Each row comes from the steps of one path. Every step used is in the known rows, and no mark comes twice. Write the path behind each row, first mark first.
Known rows
r/t: [-15.9 -16.2  13.2  17.4  -6.3  11.2 -32.2   5.2  -8.3  -3.6   1.4   0.6
  -6.2  35.8  13.8   5.8  22.4 -16.3 -17.0 -14.9  24.6  17.2   8.5  -7.3
  26.4]
a/l: [ 18.3   1.3 -36.5  17.5  -5.6 -40.0   9.7   9.9   0.4 -33.3  -9.7 -33.4
   4.2 -42.3  -0.7  -4.1  47.5   3.0   2.3  21.9  30.2  42.9   0.3   8.5
 -10.8]
a/h/n/e/t: [-19.9  22.2 -20.0  -6.2 -35.0  18.2  41.5  29.4 -36.3   2.1   8.5  -6.4
 -25.9  28.0  17.3  11.5 -83.7   5.9   0.2  10.7  26.7  16.3 -38.3  31.8
 -47.3]
e/t/r/n: [-39.4  -3.4   8.1  22.9 -29.0  14.2  13.0  38.8 -14.4 -31.4  -5.1  -7.3
 -41.5  11.1  37.0  10.9   3.0 -29.4 -38.0 -39.3 -38.8  13.3 -10.0   5.2
 -33.4]
a/h: [-11.8   2.2 -10.6  24.2 -56.9   3.3   1.8 -24.2  15.4 -40.3  -9.8 -34.4
  16.5  16.4 -18.2 -13.3 -16.9   5.9  -9.2  30.7  31.2  -2.9  22.1   0.7
 -21.9]
h/n: [ 18.5  10.7   4.4 -18.5   4.8  -4.3  21.0  -4.6 -15.6  18.6 -14.1   2.6
  -0.9  -3.8  -8.3  12.9 -40.4  -5.2   7.9 -42.3  24.9 -28.1  -5.2  16.8
  -4.6]
r/n/h/t/e: [ 29.1  -4.0  17.2  27.5 -59.9  22.1  25.2  21.4 -25.5 -35.1   6.9   1.5
 -19.4  12.3   2.4  16.4 -56.2   0.4 -27.1 -39.9  15.5   8.1  -7.9   2.0
 -53.1]
h/n/e/t: [-15.1  21.4 -16.0 -14.6 -15.5  16.9  39.6  37.3 -41.6  16.0  11.6   4.8
 -31.2  23.0  23.3  16.4 -78.5   3.0   2.4   0.3  16.6  17.4 -45.7  31.4
 -39.1]
h/n/e: [ 42.2  -0.3 -12.7 -19.8   1.8  14.0  24.7  27.5 -48.0   3.3   5.9  24.5
 -11.9  25.8  -1.9   9.6 -54.4  -2.5  16.9   1.5  35.7 -11.3 -19.2  20.4
 -28.7]
b/a/h/n/e/t/r: [-30.2  23.6  -7.8   2.4 -28.1  34.1  61.8  37.4 -33.6 -12.5  -8.2  -1.6
 -25.0  30.3  55.7   9.6 -52.9   4.5 -32.0  15.5  -2.1  18.6  -3.0   7.2
 -39.0]
n/e: [ 29.9  -7.2 -16.0  -7.5  -2.1  16.8   8.9  30.5 -37.0  -9.0  16.1  23.0
 -11.0  27.8   4.6   1.0 -27.2   1.4  11.8  30.6  19.4   8.0 -16.1   8.2
 -25.5]
e/t/h/a/r: [-28.6 -13.5 -12.6  20.7 -23.9   4.6  40.8 -32.0  34.3 -13.1   5.7 -25.3
   4.4   4.6  10.4 -20.9  13.3  -9.4 -14.4  14.9   5.6  43.3   0.8  18.0
 -14.2]
e/t/r/n/h/a/b: [-18.6   0.7  14.8  45.2 -57.1  41.2  61.4 -19.2 -30.1 -30.3  17.1   9.8
  -4.3  31.3  11.8  -1.4 -11.0  -1.6 -69.8  24.9  11.4  42.8   0.6   4.6
 -47.2]
b/a: [-32.1   7.4  12.7 -20.8  34.7  -2.3  16.3 -10.9   2.2  -8.6 -22.7  -9.6
  -8.1   1.8  22.5 -20.9 -29.9  -0.8 -23.5  12.5  -3.4   8.1 -11.2   7.6
 -46.6]
r/t/e: [ 18.1   0.8  22.7  21.2 -14.3  26.0  -1.0  25.4 -20.7 -14.0   8.4   1.4
  -8.1  12.0  10.3  12.0 -23.3   7.3 -33.8 -24.2  27.5  16.9   5.3 -16.9
 -21.1]
e/t/r: [-36.4  20.3  -1.4  10.9 -21.2  27.3  42.9  36.4 -17.5   2.7  -0.6   1.5
 -22.0  11.2  54.3  16.7  -9.3   3.5 -29.3   0.7 -29.1  23.5   3.9  -5.2
  -1.3]
n/h/a/r/t: [-24.8 -34.0   5.3  42.8 -31.2  15.4  -8.1 -25.6   3.8  -8.8  13.7  -2.6
   1.8  49.4  12.4 -14.0  36.0 -26.4 -19.6  11.7  19.4  52.4   9.9  -1.4
  25.2]
n/e/t/h/a/r: [-18.3 -16.6 -18.3  17.9 -24.5  10.0  43.8 -21.8  21.6 -16.6  11.6 -17.7
   0.4  13.8  10.8 -19.8   4.6 -10.0  -9.9  25.0  12.0  45.2  -5.7  20.8
 -22.6]
n/h: [ -8.3 -13.5   8.0  33.5 -39.7   6.6  27.8 -15.4  -9.6 -26.7   5.7  37.2
 -11.1  31.4   1.4   7.0 -16.4 -15.5   1.3  12.3 -16.4  18.0  -3.6  -2.8
 -12.2]
b/a/e/t: [-70.6  37.4   0.9 -10.5  -4.4   6.3  53.7  24.5  -7.7 -22.5   9.4 -39.3
 -34.9   8.2  34.5  -0.4 -40.6   7.1 -22.0  32.5   9.7  36.6 -42.5  21.2
 -57.5]
h/a/e: [-12.2   8.3  -0.6 -10.7  -5.9  11.5  44.1   0.1  -7.4 -47.4  23.3 -34.7
   1.9  -0.7   2.7   0.3   4.5  12.2 -11.6  31.6  36.2  36.0 -20.5   2.8
 -33.8]

Write each row's path
[-36.6 -15.7  13.5  49.7 -59.5  15.9  36.4  11.5 -19.6 -49.6   2.7  32.9
 -40.2  38.3  26.7  14.8 -14.4 -34.9 -24.7 -15.0 -43.9  27.8  -9.7   1.1
 -35.3] : e/t/r/n/h
[-35.0 -28.7  13.4  52.8 -46.0  -1.4  25.4 -19.3   3.2 -49.2   0.1  18.8
 -30.0  37.1   3.7 -16.0   1.0 -45.8 -17.4   8.0 -32.9  26.8  -7.8  10.5
 -43.4] : b/a/r/n/h
[-23.6  -2.6  -1.9 -15.4  -9.8  18.6  44.6 -17.7   6.9 -28.7  -4.7  -8.1
   0.9  -0.5  25.6  14.8 -43.6   8.0 -28.0 -33.9  15.3  37.7 -20.3  16.6
 -40.7] : e/t/h/a
[ 18.3  -7.5  -5.3  -9.7   3.3  14.1  33.8  16.6 -25.1 -21.3  -8.5  17.4
 -20.6  40.7  11.7   2.9 -44.6 -17.1  -1.7  -3.0  49.1  -6.8  -7.0  25.7
 -42.3] : b/a/r/t/h/n/e
[ 14.2  -5.5  17.4  30.8 -53.1  18.1  34.5  11.0 -14.8 -34.6   1.6  -9.0
 -21.1  13.6   8.3  -0.8 -52.1  -6.4 -33.6 -23.1  12.1  16.7  -7.1   6.8
 -64.0] : b/a/r/n/h/t/e
[-53.7  27.8  -7.3  -7.9 -20.6  15.3  54.5  18.9 -12.7 -19.4  23.8 -36.7
 -21.3   5.6  26.5   9.0 -36.9  13.1 -17.4  21.2  16.8  50.9 -46.0  19.6
 -42.5] : h/a/e/t
[ 12.7  -4.8  16.8  35.7 -22.6  21.8   4.0  15.2  -6.4  -8.8  12.7  -8.4
  -6.1  14.4   6.3  -3.5  -1.9   0.0 -30.1  -6.5  25.0  24.8  12.6 -13.7
 -14.6] : a/r/t/e
[-56.0   5.7  14.0  15.5 -19.2  14.2  30.3  41.2 -13.1 -50.8  -6.3 -20.9
 -48.6  12.2  43.5   4.5  -1.1 -27.6 -46.9 -21.6 -30.4  19.6 -16.0   8.1
 -56.3] : b/a/e/t/r/n
[ -1.6 -21.1   2.2   7.4 -27.6  20.2  35.0 -34.1 -16.2 -21.0  11.6  21.2
  12.1  18.9   9.3   3.6 -33.3   0.1 -12.8  -1.8  -1.4  50.8 -19.4   1.6
 -24.0] : n/h/a
[-25.4  28.7  10.5 -24.2   2.6  -2.7  66.9   3.2   1.9 -28.1 -27.1 -14.2
 -26.3   0.1  16.6  23.1 -65.5  -7.3 -14.1 -47.4  40.3 -21.6 -14.2  33.2
 -53.6] : b/a/e/t/h/n
[-36.3  22.5  10.6 -13.5  17.2  -1.0  44.9   9.2   1.3 -50.7   2.8 -37.9
 -17.1   2.9  13.6 -12.7  -1.3   3.4 -18.5  47.4  27.3  14.9 -14.8   5.9
 -55.9] : b/a/e
[-14.7 -23.9   4.7  29.4 -64.6   1.3  15.4 -11.2  -5.6 -36.4  -5.7  -9.1
 -24.8  40.1   7.8  -5.4 -20.1 -32.4 -16.5 -19.7   3.2  13.0  -8.5  24.5
 -29.8] : b/a/r/n/h/t
[  0.9  -2.6  10.6   1.0  -7.4  -2.2  26.6 -12.3  10.9 -15.5 -25.1  -0.7
 -10.0  15.8   1.4  17.6 -16.6 -23.9  -7.8 -58.4  45.0 -27.6  17.4  20.1
  -2.4] : a/r/t/h/n
[  6.3  -9.1 -40.4  10.1 -18.2 -22.0  37.7  13.1  -8.1 -67.8  -9.4 -34.6
  -7.6 -31.4  18.4   6.7  11.9  -1.2 -18.3  -5.5  40.6  72.0 -24.4  26.1
 -58.5] : r/n/e/t/h/a/l
[-56.7  23.2  -4.4   3.5 -34.3  17.0  62.9  13.3 -16.3 -28.9  26.6 -23.2
 -25.1  16.0  27.2  11.4 -42.6   7.2 -17.8  25.4  10.4  58.3 -46.4  18.2
 -47.3] : n/h/a/e/t
[  6.4 -13.5  -0.6  18.1 -63.3   7.3  14.9  -7.3 -15.2 -20.1   0.8   5.5
 -10.6  35.2   3.0  13.3 -30.0 -10.5  -0.6 -18.7  15.8   6.6  -3.4  15.6
  -2.9] : n/h/t
[ 17.4 -17.4  -8.0   9.0 -16.1  25.5  10.2  50.8 -43.1 -35.4   9.4  21.5
 -32.2  33.2  22.3   5.8 -11.0 -20.4 -12.9   3.7  -5.6   8.4 -12.3   6.2
 -41.7] : t/r/n/e
[-25.7 -12.5   9.7  21.2 -45.6  13.4   5.0  19.8  -8.1 -55.2 -21.4 -26.8
 -28.9  21.3  27.2  -0.9  -2.5 -29.5 -45.8 -36.4 -12.2  -1.0   8.2   8.3
 -43.7] : b/a/h/t/r/n
[ -9.7   0.3  15.3  -5.3   5.0  -3.3  32.3 -15.6  11.9 -17.9 -33.2  -4.2
 -12.8  17.0   8.9  10.9 -27.0 -23.8 -15.9 -54.1  44.3 -23.9  13.9  23.1
 -19.2] : b/a/r/t/h/n
[-40.1  12.5   2.3   0.8 -16.4   2.1  40.2   8.9  23.5 -38.8 -15.6  -3.7
 -27.1   3.4  25.8  24.2 -29.8  -4.2 -19.1 -33.5   8.4   1.3  -4.3  17.7
 -36.2] : e/t/h
[ 33.3  -6.9  -6.3 -13.2  -2.6  18.0  25.3  26.4 -35.6 -21.2  -3.7  27.0
 -19.3  37.9   7.2  21.5 -48.8 -11.3   4.4 -20.2  52.2 -14.4  -7.2  21.6
 -30.4] : r/t/h/n/e
[-14.0  25.4   6.1 -17.2  -9.4  -1.9  61.1   6.8   1.1 -24.6 -19.2 -11.0
 -23.3  -0.9   8.4  30.7 -55.7  -6.5  -6.7 -51.7  41.0 -24.7 -11.0  29.9
 -37.9] : a/e/t/h/n
[ 21.8 -18.6 -10.1   6.8 -29.2  26.3   8.6  53.0 -46.4 -36.7   8.8  14.7
 -33.3  38.5  22.8   8.2 -17.4 -20.1 -13.3  -6.1   3.6   6.4 -12.9  12.7
 -40.3] : h/t/r/n/e
[-34.0  -6.3  -2.2  16.6   7.5 -10.3  20.9 -27.4  30.9   1.1  -6.5 -27.3
  -1.7   7.6   7.2 -45.9  22.3 -16.5 -11.6  48.2  -8.3  21.1   7.5  11.9
 -18.5] : b/a/r
[-20.2  -3.8   6.2  11.5 -30.5  14.5  51.5  -3.1 -12.4 -72.6  24.4 -19.2
 -11.6  16.7   3.2   4.1  -1.0  -6.6 -16.9  24.3  22.1  44.5 -25.5   5.2
 -50.7] : r/n/h/a/e
[-57.8  24.1   7.1  -6.1  -7.5   2.8  62.9  12.8  23.7 -64.6 -14.6 -22.6
 -34.6   5.2  32.5  18.0 -30.8  -2.5 -28.8 -10.3  21.7   8.4 -11.7  20.8
 -63.2] : b/a/e/t/h
